Each row comes from the steps of one walk. Every step used is in the known rows, and no mark comes twice. Write the walk behind each row, first mark first.
In the rows, 128 means zero.
Known rows:
rokeb, tadub: [ 95 141 120 121 147 130 134 100 125 166 107 133 107 176 133 104  91 112
 109  89 126 127 144 171 100 117 117 105 150 100 140  98 118]
dore, fizan: [108 132 125 152 131 137 118 102 110 187 128 114 100  99 121 111  82 100
  92 116 129 142 148 134  74 121 101 131 142 112  78 121 125]
puferi, gofi, tadub, rokeb, luvop: [ 78 148 132 158 143  91 116 131 127  55 138 125 102 116 122 130 110 127
  72 107 173 138 130 199 166 122 111  63 135 161  98 104 107]
dore, fizan, dile, gofi: [ 74 122 208 173 133 109 138 108 111 217 120 113  79 126  98  96  84 122
 125 124 127 149 152  73  91 122 111 101 122 120  72 120 134]
puferi, gofi: [113 157  92 122 137 134 114 117 110 106 124  99 106 118 123 114  98 115
 125 128 143 130 138 126 157 134 128 134 145 161  76 133 119]
tadub, gofi: [108 149  94 110 143 146 122  88 130 163 116 127  93 142 119 137  83 127
 113 130 142 144 142 147 135 115 118 171 147 143  61 120 139]
fizan, dile, gofi, tadub: [ 54 154 202 167 146  91 162 118 136 204 123 130  89 156 101  88 110 138
 120 123 151 112 126 101 143 134 117  76 121 156 131 111 139]
gofi, tadub, rokeb: [ 62 165  94 169 153 113 136 127 137 149 133 141  92 140 118 118 106 110
  77 105 164 130 118 173  90 125 105  89 142 167  84  77 124]
dore, fizan, puferi, gofi, kivel, bure: [156  99 169 178 132  98 188 115  93 123 161  79 166  95 118 150  88  93
 221 135 143 146 112 152 100 124 116 186 122 138 111 112 117]
tadub, rokeb, luvop: [ 84 149 100 125 150 122 109 106 119  92 109 128  81 138 106 124  98 114
  61  82 163 162 160 198 101 125 103 101 131 109 124  90 112]
kivel, gofi, puferi: [110 150 111 145 147  71 146 122 116 158 124 118 107 151 106 116 106 112
 139 123 159 120 132 156 152 126 119 144 135 179 147 133 122]
bure, kivel: [114 190 102 111 129 132 121  82  96 159 127 136 125 141 110 100 102 124
 117 104 135 122 143 135 117 128 109 185 137 147 151  94 135]
puferi, gofi, tadub: [ 96 160 119 150 137 111 129 121 128 122 143 111 116 114 132 111 109 123
 112 133 154 106 115 142 173 132 121  99 144 181  93 131 121]
gofi, kivel: [119 155 134 124 140 138 167 111 116 134 130 119 110 149 120 107  74 110
 127 102 159 129 140 168 125 133 104 163 124 135 119  91 139]
rokeb, tadub, gofi, kivel, bure, dapuf: [128 134 110 106 148 113 187 101 126 172 129 145 142 228 130 176  44 130
 175 144 141 131 144 213 162  92 111 189 137 101 139  55 146]
zeduv, dore, fizan, puferi, gofi, tadub: [146  83 171 224 134 104 146  91 130 150 160  77 170  36 109 116 128 103
 155 125 145 112  92  95 114 106 133  88 145 149 125 129 104]
dile, gofi: [ 85 150 120 108 140 105 148  95 128 167 111 112  91 146 110  91 102 123
 153 104 151 123 148 105 114 139 126 126 123 199 120 109 128]
dapuf, bure, kivel: [112 217  85 114 120 126 135  86  87 175 125 117 104 148 123  90  93 132
 136 121 128 124 135 123  94 118 104 197 149 190 187  65 146]
dile, gofi, tadub, rokeb: [ 43 155 126 160 149  75 162 119 144 163 130 136  86 147 113 105 111 124
 126 101 171 122 123 136  93 130 117  76 125 236  85  71 123]
rokeb, luvop, gofi, dile: [138 148 161 128 143 104 146 147 122  33 113 100 154 159 100 133  76 121
  59  84 159 150 168 173 178 112 111  70 157  41 159 164 119]
dore, fizan, puferi, gofi: [133  98 146 193 130 120 122  93 103 115 150  96 122  79 110 130 100 101
 157 119 130 147 114 124  84 116 122 136 140 133  77 150 111]
zeduv, dore, fizan, puferi, gofi: [161  81 144 198 134 130 129  84 113 138 141  63 156  44  98 119 116  95
 168 120 135 138 114  77  98 109 139 125 146 133 109 135 101]
rokeb, luvop: [107 146 123 101 141 125 109  91 120 110 107 117  99 131 113 105 100 121
  71  90 151 136 164 184 138 130 106 110 130  93 172 125 119]
zeduv, dore, fizan, puferi: [153  84 141 193 141 136 137  69 121 188 130  80 149  61  92 108 118  90
 145 100 134 138 121  95  50 107 124 124 142  96 146 116 110]
gofi, tadub, rokeb, luvop: [ 69 150 125 154 150  99 126 114 136 109 126 140  93 134 115 121 108 122
  47  87 173 136 138 215 117 122  97  68 133 130 141  85 114]
dile, gofi, luvop: [ 85 158 137 121 138  94 156  77 127 157 131 133  83 156 137 108  93 132
  86 116 149 122 176 108  99 146 128 111 102 206 150 134 138]
dapuf, bure, kivel, gofi, tadub, rokeb: [ 67 197 114 183 136  44 163 138 105 154 142 123 106 149 121 128  87 144
 165 127 148 129 106 157 117  98 101 159 140 250 187  45 141]
zeduv, dore, fizan: [136 113 123 157 134 146 124  89 122 208 120  80 134  65 110  99  98  92
 106 114 134 134 145  86  86 113 119 117 147 113 110 102 116]
bure, kivel, gofi, tadub, rokeb, luvop: [ 75 158 165 166 142  36 138 121 113  97 139 140 126 136 104 140  97 149
 115  92 164 132 133 209 165 104  98 124 117 172 210  87 122]
dapuf, bure, kivel, gofi, puferi: [118 206 104 142 125  51 162 105  82 178 135 119 113 161 115 103 102 134
 172 135 143 113 123 139 135 111 110 210 142 236 215  80 139]
dore, fizan, puferi: [123  99 144 188 138 129 132  79 111 167 139 114 115  97 102 118  98  96
 133  99 129 144 123 140  36 115 106 138 136  98 117 133 119]
puferi, gofi, luvop: [113 164 110 133 135 123 118  98 110  92 144 119  98 131 150 134  88 125
  60 138 144 129 163 130 143 142 130 120 123 169 111 161 129]
fizan, dore: [134 157  83 141 153 165 138 106 127 182 118  88 121 131  96 120  82  98
 118  99 141 129 137 147 162 135 118 128 133 151 140 128 123]
dapuf, bure: [101 187  76 120 136 137 135 106 111 173 111  98  81 144 129  92  88 115
 123 123 136 131 137 132  89 123 108 149 151 175 152  85 138]
luvop, gofi, puferi: [116 179  97 139 144 103 137 116 125 127 123 123 144 162  94 105 105  93
 112 112 158 125 134 144 133 121 120 127 158 131  74 130 128]
bure, kivel, gofi: [110 166 123 131 136  79 136 108  98 142 127 115 130 143 105 122  85 137
 169 114 134 126 139 135 158 117 116 191 128 172 189 116 135]

Which walk is each row?
[135 154  85 104 146 126 173 102 122 164 135 126 129 190 113 176  51 126
 164 162 157 133 143 187 172 109 107 218 128 126 117  73 153] => tadub, gofi, kivel, bure, dapuf
[137 163 152 143 132  76 165 142  89 118 134 114 142 158 110 139  78 146
 125 109 143 130 143 139 177 116 113 157 142 146 214 138 130] => bure, kivel, gofi, dile
[125 115 178 191 141 155 121 103 114 233 115  85 120  86  93  98  96 101
  87 128 125 150 146  66  99 109 117 101 147  48 106 109 125] => zeduv, dore, fizan, dile
[134 189 137 144 125  69 179 151  80 129 131  96 127 162 123 129  71 151
 146 124 137 132 135 127 156 105 108 174 153 185 245 106 141] => dapuf, bure, kivel, gofi, dile
[129 164  81 114 147 125 175 119 113 161 133 114 134 184 107 143  64 109
 154 139 157 120 146 181 147 126 103 180 123 112 170  70 143] => gofi, kivel, bure, dapuf
[105 105 210 180 137 116 147 100 121 241 113  82 113  89  87  86 101 114
 137 125 133 141 150  27 102 113 129  94 129 118 107 105 125] => zeduv, dore, fizan, dile, gofi
[123 164  89 121 140 124 135  81 123 181 127 148  98 157 118 128 107 117
  98 135 159 129 132 160 138 121 118 176 151 170  61 112 133] => tadub, gofi, puferi
[110 158 112 124 141 134 128  68 129 148 136 148  86 155 149 155  72 137
  51 142 143 143 168 151 121 123 120 159 128 155  95 143 149] => tadub, gofi, luvop
[ 82 165 170 150 143  93 156 106 114 209 117 137  82 179  89  82 124 121
 119 122 157 125 138  96 128 139 122 114 126 159 110 105 133] => fizan, dile, gofi, puferi
[101 132 120 112 146 133 134  84 134 170 109 146 103 178 139 138  76 131
 121 114 126 140 142 176 124  98 123 142 155 116  88 102 130] => rokeb, tadub, gofi
[113 172  38 106 150 126 127 108 118 181 115 109 120 174 103 143  86 109
 127 145 140 121 153 156 130 127 112 150 140 107 161  95 131] => kivel, bure, dapuf
[109 174 144 143 134  67 144  90  97 130 146 134 123 156 132 142  77 147
 108 126 133 125 167 143 146 124 118 180 107 182 223 142 145] => bure, kivel, gofi, luvop
[128 166 126 113 149 103 187 141 122 120 122  85 184 167 106 134  70  96
 193 126 154 141 141 156 144 123 115 174 137 112 114  98 140] => luvop, gofi, kivel, bure
[123 131 145  97 148 112 198 104 124 181 121 131 146 195 146 158  63 123
 184 130 139 142 139 200 140 105 117 194 137 121 120  62 138] => rokeb, tadub, gofi, kivel, bure
[115 150 136 149 152  99 143 162 123  12 115 112 141 166  92 150  75 114
  48  75 170 176 165 188 142 106 108  59 159  55 111 131 113] => tadub, rokeb, luvop, gofi, dile
[127 151 137 128 133 130 160 128 107  82 141 103 116 130 127 117  76 114
 152 123 160 130 130 152 174 134 118 164 128 170  82 110 132] => puferi, gofi, kivel
[ 57 140 120 187 160  64 151 151 139 140 132 120  99 141 114 141  90 123
 134 116 164 135 116 175 132 115 111  91 133 191 121 100 122] => kivel, gofi, tadub, rokeb
[ 94 134 177 187 138 147 111 116 103 202 123 114  87 118 103 108  79 108
  77 127 120 157 147 112  86 117  99 117 141  52  74 128 134] => dore, fizan, dile
[131 150 118  93 145 127 186 106 120 172 126 111 135 159 129 157  70 119
 176 149 157 144 139 173 151 122 112 224 129 150  98  79 145] => tadub, gofi, kivel, bure
[133 162 127 140 144 120 156 158 123  75 119 101 155 168 102 132  74 112
  90 102 150 144 147 132 152 115 119  89 168  74 102 159 130] => luvop, gofi, dile
[113 143 115 122 143 112 146  78 127 188 121 167 109 193 135 127 100 120
 106 117 142 126 134 190 129 103 121 145 158 140  82  96 124] => rokeb, tadub, gofi, puferi
[ 65 169 105 179 157  95 139 146 149  99 129 128 136 155  99 127  89 104
 109 104 162 142 118 161 110 108 111  76 158 144  47  97 130] => luvop, gofi, tadub, rokeb
[ 67 126 153 171 157  47 138 140 138  91 125 122  98 133 110 143  92 135
 102  95 172 139 135 216 159 110 105  72 122 149 176 110 113] => kivel, gofi, tadub, rokeb, luvop
[ 67 152 145 136 140  80 167 102 144 179 129 126 102 137 119  88 114 132
 138 110 160  98 128 119 129 137 119  91 122 217 133 105 130] => dile, gofi, tadub
[118 122 164 117 143 130 176  93 129 147 127 151 119 191 142 139  55 131
 148 106 143 140 135 202 145  99 113 170 139 124  94  77 142] => rokeb, tadub, gofi, kivel
[ 96 153 158 139 145  86 128 119 148  75 123 117 151 137 104 112  96 121
  89  96 159 122 142 190 169 111 107  68 142  87 152 140 125] => rokeb, luvop, gofi, tadub
[139 156 116 136 134 129 143 151 103  79 132  96 120 136 128 132  89 123
  84 122 154 135 141 127 176 134 126 101 158 135 100 157 116] => puferi, gofi, dile
[104 147 155 141 150 101 158 135 126  16 123 120 138 163  91 136  61 106
 116  76 176 170 154 213 141 107 100 120 128  91  95  87 130] => tadub, rokeb, luvop, gofi, kivel
[127 136 131 169 141 113 133  79 111  74 155 120 116 128 131 140 106 122
 103 124 143 133 139 137 109 136 136 124 119 158 148 172 124] => fizan, puferi, gofi, luvop
[ 95 165 116 119 137  81 162  92 122 189 123 133  94 158 108  82 127 112
 136 111 166 107 139 116 117 145 124 126 127 223 112 105 123] => dile, gofi, puferi
